Known rows, with every way that one mark hangs from another
rigak[pani tilavaz[vogo[tade]]]: [ 0.09 -0.04  0.12  0.02 -0.55 -0.14 -0.24  0.20 -0.22  0.03  0.23 -0.08
  0.06 -0.03  0.13 -0.25  0.08  0.37 -0.27  0.11  0.31]
pani[repova[tilavaz]]: [-0.19  0.14  0.00 -0.03  0.00  0.16  0.18  0.14 -0.13  0.10  0.19  0.01
 -0.28 -0.15  0.32 -0.04 -0.14 -0.06 -0.06  0.20  0.13]
vogo[tade tilavaz[rigak[pani[repova]]]]: [ 0.03 -0.03 -0.04  0.09 -0.43  0.02 -0.07  0.06 -0.24  0.11  0.00  0.09
 -0.07 -0.08  0.22 -0.16  0.11  0.25 -0.22  0.10  0.25]
tilavaz[vogo]: [ 0.03  0.07  0.04  0.06 -0.22 -0.13 -0.04  0.13 -0.11  0.07  0.07 -0.01
  0.16 -0.08  0.05 -0.01 -0.09  0.25 -0.18  0.03  0.18]
rigak[tilavaz[vogo]]: [ 0.01 -0.05  0.09 -0.09 -0.28  0.05 -0.08  0.17 -0.19  0.05  0.19 -0.11
  0.01 -0.07  0.13 -0.15 -0.08  0.32 -0.14  0.07  0.25]
tilavaz[rigak[pani[repova]] vogo[tade]]: [-0.16  0.08  0.07  0.20 -0.55 -0.24 -0.15  0.07 -0.19  0.15  0.07  0.06
  0.17  0.04  0.26 -0.04  0.11  0.32 -0.29  0.07  0.15]
repova[pani tilavaz zonod[rigak]]: [-0.32  0.11  0.31  0.07 -0.21  0.14  0.12  0.12 -0.14  0.04 -0.15  0.10
 -0.35 -0.25 -0.03 -0.07 -0.10  0.08 -0.09  0.29  0.26]
pani[repova[tilavaz zonod]]: [-0.27  0.24  0.07 -0.01  0.00  0.16  0.09  0.10 -0.19  0.07  0.04  0.18
 -0.34 -0.13  0.20 -0.11 -0.09 -0.04 -0.10  0.18  0.15]
rigak[pani tilavaz]: [ 0.00 -0.20  0.11 -0.09 -0.29  0.16 -0.03  0.15 -0.23  0.03  0.19 -0.05
 -0.20  0.03  0.20 -0.07  0.05  0.29 -0.14 -0.02  0.30]
repova[zonod[rigak[pani tilavaz[vogo]]]]: [-0.16 -0.12  0.31 -0.01 -0.53  0.08 -0.15  0.11 -0.24  0.06  0.08 -0.05
 -0.04 -0.09  0.04 -0.21 -0.06  0.54 -0.22  0.04  0.36]
repova[zonod[rigak[tilavaz]]]: [-0.23 -0.13  0.07 -0.03 -0.27  0.23 -0.19  0.06 -0.19  0.03  0.00  0.06
 -0.28 -0.14  0.09 -0.16 -0.12  0.36 -0.04  0.13  0.28]
rigak[pani[repova]]: [-0.14  0.01  0.08  0.04 -0.17  0.12  0.06  0.08 -0.10  0.08  0.16  0.07
 -0.19  0.08  0.41  0.06 -0.04  0.20 -0.11  0.01  0.13]
rigak[pani[repova[zonod]] tilavaz]: [-0.24 -0.02  0.20 -0.10 -0.24  0.28 -0.08  0.08 -0.25  0.04  0.12  0.13
 -0.40  0.09  0.37 -0.15  0.02  0.29 -0.08  0.04  0.21]
pani[repova]: [-0.17  0.07 -0.05  0.01 -0.06  0.12  0.01  0.06 -0.07  0.08  0.12  0.10
 -0.22 -0.01  0.41  0.05 -0.13  0.14 -0.04  0.09  0.06]
pani[repova[tilavaz[vogo]]]: [-0.15  0.22  0.10 -0.01 -0.12  0.01  0.17  0.18 -0.14  0.12  0.23 -0.05
 -0.07 -0.16  0.25 -0.13 -0.18  0.03 -0.16  0.19  0.15]
zonod[repova[pani tilavaz[rigak vogo]]]: [-0.21  0.16  0.27  0.20 -0.42  0.05  0.22  0.14 -0.16  0.19  0.04 -0.05
 -0.02 -0.23  0.21  0.02 -0.03  0.05 -0.17  0.22  0.23]
zonod[rigak[tilavaz]]: [-0.17 -0.21 -0.02 -0.06 -0.26  0.23 -0.10  0.09 -0.13  0.07  0.15 -0.10
 -0.21 -0.16  0.21 -0.09 -0.17  0.35 -0.01  0.16  0.26]
tilavaz[rigak[pani] vogo[tade]]: [ 0.00  0.02  0.08  0.21 -0.60 -0.35 -0.20  0.11 -0.21  0.11 -0.01  0.02
  0.31  0.00 -0.03 -0.02  0.20  0.33 -0.35  0.00  0.27]
zonod[rigak[pani]]: [-0.13 -0.16  0.07  0.11 -0.35  0.04 -0.01  0.08 -0.10  0.08  0.08 -0.05
 -0.04 -0.07  0.12  0.07 -0.08  0.35 -0.15  0.02  0.25]
tilavaz[rigak[pani] vogo]: [-0.03 -0.07  0.14  0.12 -0.44 -0.14  0.01  0.10 -0.21  0.14  0.00 -0.03
  0.27  0.02  0.00  0.09  0.12  0.35 -0.30 -0.12  0.27]

Rows
[-0.18 -0.25  0.09  0.10 -0.52  0.34 -0.03  0.07 -0.15  0.15  0.30 -0.15
 -0.24 -0.12  0.48 -0.07 -0.15  0.37 -0.07  0.13  0.29]	zonod[repova rigak[pani tilavaz]]
[ 0.19 -0.11 -0.05  0.11 -0.47 -0.09 -0.13  0.10 -0.27  0.08 -0.07  0.06
  0.09 -0.11 -0.07 -0.15  0.19  0.26 -0.29  0.03  0.36]	vogo[tade tilavaz[rigak[pani]]]
[ 0.05  0.02  0.01  0.02 -0.43 -0.14 -0.28  0.17 -0.18  0.03  0.20 -0.06
  0.05 -0.11  0.12 -0.26 -0.01  0.29 -0.18  0.20  0.24]	rigak[tilavaz[vogo[tade]]]
[-0.30  0.05  0.20  0.19 -0.33  0.26  0.23  0.11 -0.06  0.14  0.13 -0.05
 -0.34 -0.33  0.36  0.02 -0.23  0.03 -0.02  0.37  0.22]	zonod[repova[pani tilavaz] rigak]
[-0.05  0.00  0.19  0.08 -0.39 -0.12  0.14  0.17 -0.29  0.15  0.07 -0.13
  0.19 -0.11 -0.10 -0.02  0.11  0.16 -0.35 -0.01  0.35]	repova[tilavaz[rigak[pani] vogo]]
[-0.17 -0.11  0.06  0.11 -0.51  0.22 -0.06  0.10 -0.11  0.17  0.31 -0.18
 -0.04 -0.24  0.42 -0.16 -0.29  0.44 -0.06  0.20  0.24]	zonod[repova rigak[tilavaz[vogo]]]
[-0.29 -0.02  0.42 -0.01 -0.44  0.14 -0.08  0.13 -0.16  0.04 -0.08  0.02
 -0.21 -0.14  0.06 -0.19 -0.14  0.43 -0.09  0.24  0.26]	repova[pani zonod[rigak[tilavaz[vogo]]]]
[-0.24  0.20  0.39  0.08 -0.30 -0.06  0.11  0.14 -0.25  0.09 -0.21  0.10
 -0.02 -0.14 -0.17 -0.06  0.10  0.09 -0.24  0.15  0.29]	repova[pani tilavaz[rigak vogo] zonod]
[ 0.05 -0.12  0.20 -0.08 -0.42  0.04 -0.04  0.19 -0.22  0.05  0.23 -0.14
  0.03  0.00  0.15 -0.15  0.02  0.39 -0.23 -0.01  0.31]	rigak[pani tilavaz[vogo]]
[-0.07  0.03  0.14  0.00 -0.51 -0.03 -0.19  0.17 -0.20  0.07  0.30 -0.05
 -0.10  0.01  0.42 -0.25  0.01  0.35 -0.20  0.17  0.20]	rigak[pani[repova] tilavaz[vogo[tade]]]
[-0.03  0.07 -0.05  0.20 -0.45 -0.34 -0.24  0.08 -0.17  0.11 -0.04  0.06
  0.33 -0.09 -0.05 -0.03  0.09  0.26 -0.26  0.09  0.21]	tilavaz[rigak vogo[tade]]
[-0.20  0.20  0.33  0.03 -0.10  0.10  0.12  0.16 -0.19  0.01 -0.14  0.19
 -0.34 -0.15 -0.04 -0.05  0.01 -0.06 -0.13  0.20  0.24]	repova[pani tilavaz zonod]
[-0.08  0.20  0.33  0.01 -0.22 -0.04  0.21  0.23 -0.13  0.06  0.04 -0.07
 -0.07 -0.18  0.01 -0.06 -0.08  0.03 -0.19  0.23  0.23]	repova[pani tilavaz[vogo]]
[-0.34  0.22  0.19  0.07 -0.23  0.08  0.08  0.10 -0.16  0.13  0.08  0.02
 -0.14 -0.26  0.16 -0.20 -0.24  0.19 -0.15  0.25  0.19]	pani[repova[tilavaz[vogo] zonod[rigak]]]
[-0.20  0.10  0.16  0.06 -0.17  0.12 -0.03  0.04 -0.16  0.05  0.00  0.24
 -0.26  0.08  0.28  0.00  0.02  0.22 -0.14 -0.01  0.14]	rigak[pani[repova[zonod]]]
[-0.13  0.19  0.22  0.16 -0.46 -0.26  0.01  0.18 -0.20  0.10 -0.07 -0.01
  0.08 -0.19 -0.07 -0.08  0.11  0.04 -0.26  0.30  0.26]	repova[pani tilavaz[rigak vogo[tade]]]
[-0.18  0.23 -0.01  0.14 -0.36 -0.19 -0.04  0.13 -0.21  0.16  0.10  0.00
  0.07 -0.18  0.18 -0.15  0.01  0.05 -0.23  0.27  0.17]	pani[repova[tilavaz[rigak vogo[tade]]]]
[-0.15 -0.12  0.04  0.25 -0.46  0.18  0.01  0.03 -0.06  0.15  0.18 -0.03
 -0.11 -0.15  0.39  0.08 -0.15  0.34 -0.10  0.09  0.23]	zonod[repova rigak[pani]]
[ 0.16 -0.17  0.04  0.00 -0.32  0.10  0.07  0.09 -0.27  0.09 -0.07  0.00
  0.04 -0.08 -0.04 -0.04  0.11  0.30 -0.24 -0.09  0.36]	vogo[tilavaz[rigak[pani]]]
[-0.13  0.02  0.20  0.23 -0.53  0.08  0.15  0.14 -0.14  0.19  0.30 -0.21
  0.03 -0.30  0.26 -0.09 -0.20  0.24 -0.25  0.18  0.32]	zonod[repova[tilavaz[vogo]] rigak[pani]]
[-0.12  0.10  0.27  0.11 -0.38 -0.12  0.06  0.12 -0.34  0.11 -0.06  0.03
  0.14 -0.09 -0.21 -0.09  0.16  0.17 -0.37 -0.03  0.38]	repova[tilavaz[rigak[pani] vogo] zonod]
[ 0.00  0.31  0.09  0.15 -0.29 -0.26 -0.16  0.17 -0.23  0.02  0.02  0.12
  0.07 -0.23 -0.17 -0.26  0.02  0.06 -0.30  0.23  0.28]	repova[tilavaz[vogo[tade]] zonod]
[-0.18  0.14  0.20  0.14 -0.21  0.21  0.24  0.15 -0.10  0.11  0.12  0.02
 -0.35 -0.22  0.33  0.03 -0.11 -0.09 -0.05  0.28  0.19]	zonod[repova[pani tilavaz]]
[-0.22 -0.20 -0.04  0.07 -0.39  0.35 -0.07  0.05 -0.10  0.14  0.27 -0.11
 -0.26 -0.21  0.47 -0.08 -0.25  0.31  0.02  0.21  0.23]	zonod[repova rigak[tilavaz]]
[-0.06  0.22  0.15  0.12 -0.40 -0.17  0.01  0.20 -0.19  0.10  0.26 -0.04
 -0.02 -0.12  0.25 -0.21 -0.01  0.10 -0.29  0.24  0.21]	rigak[pani[repova[tilavaz[vogo[tade]]]]]
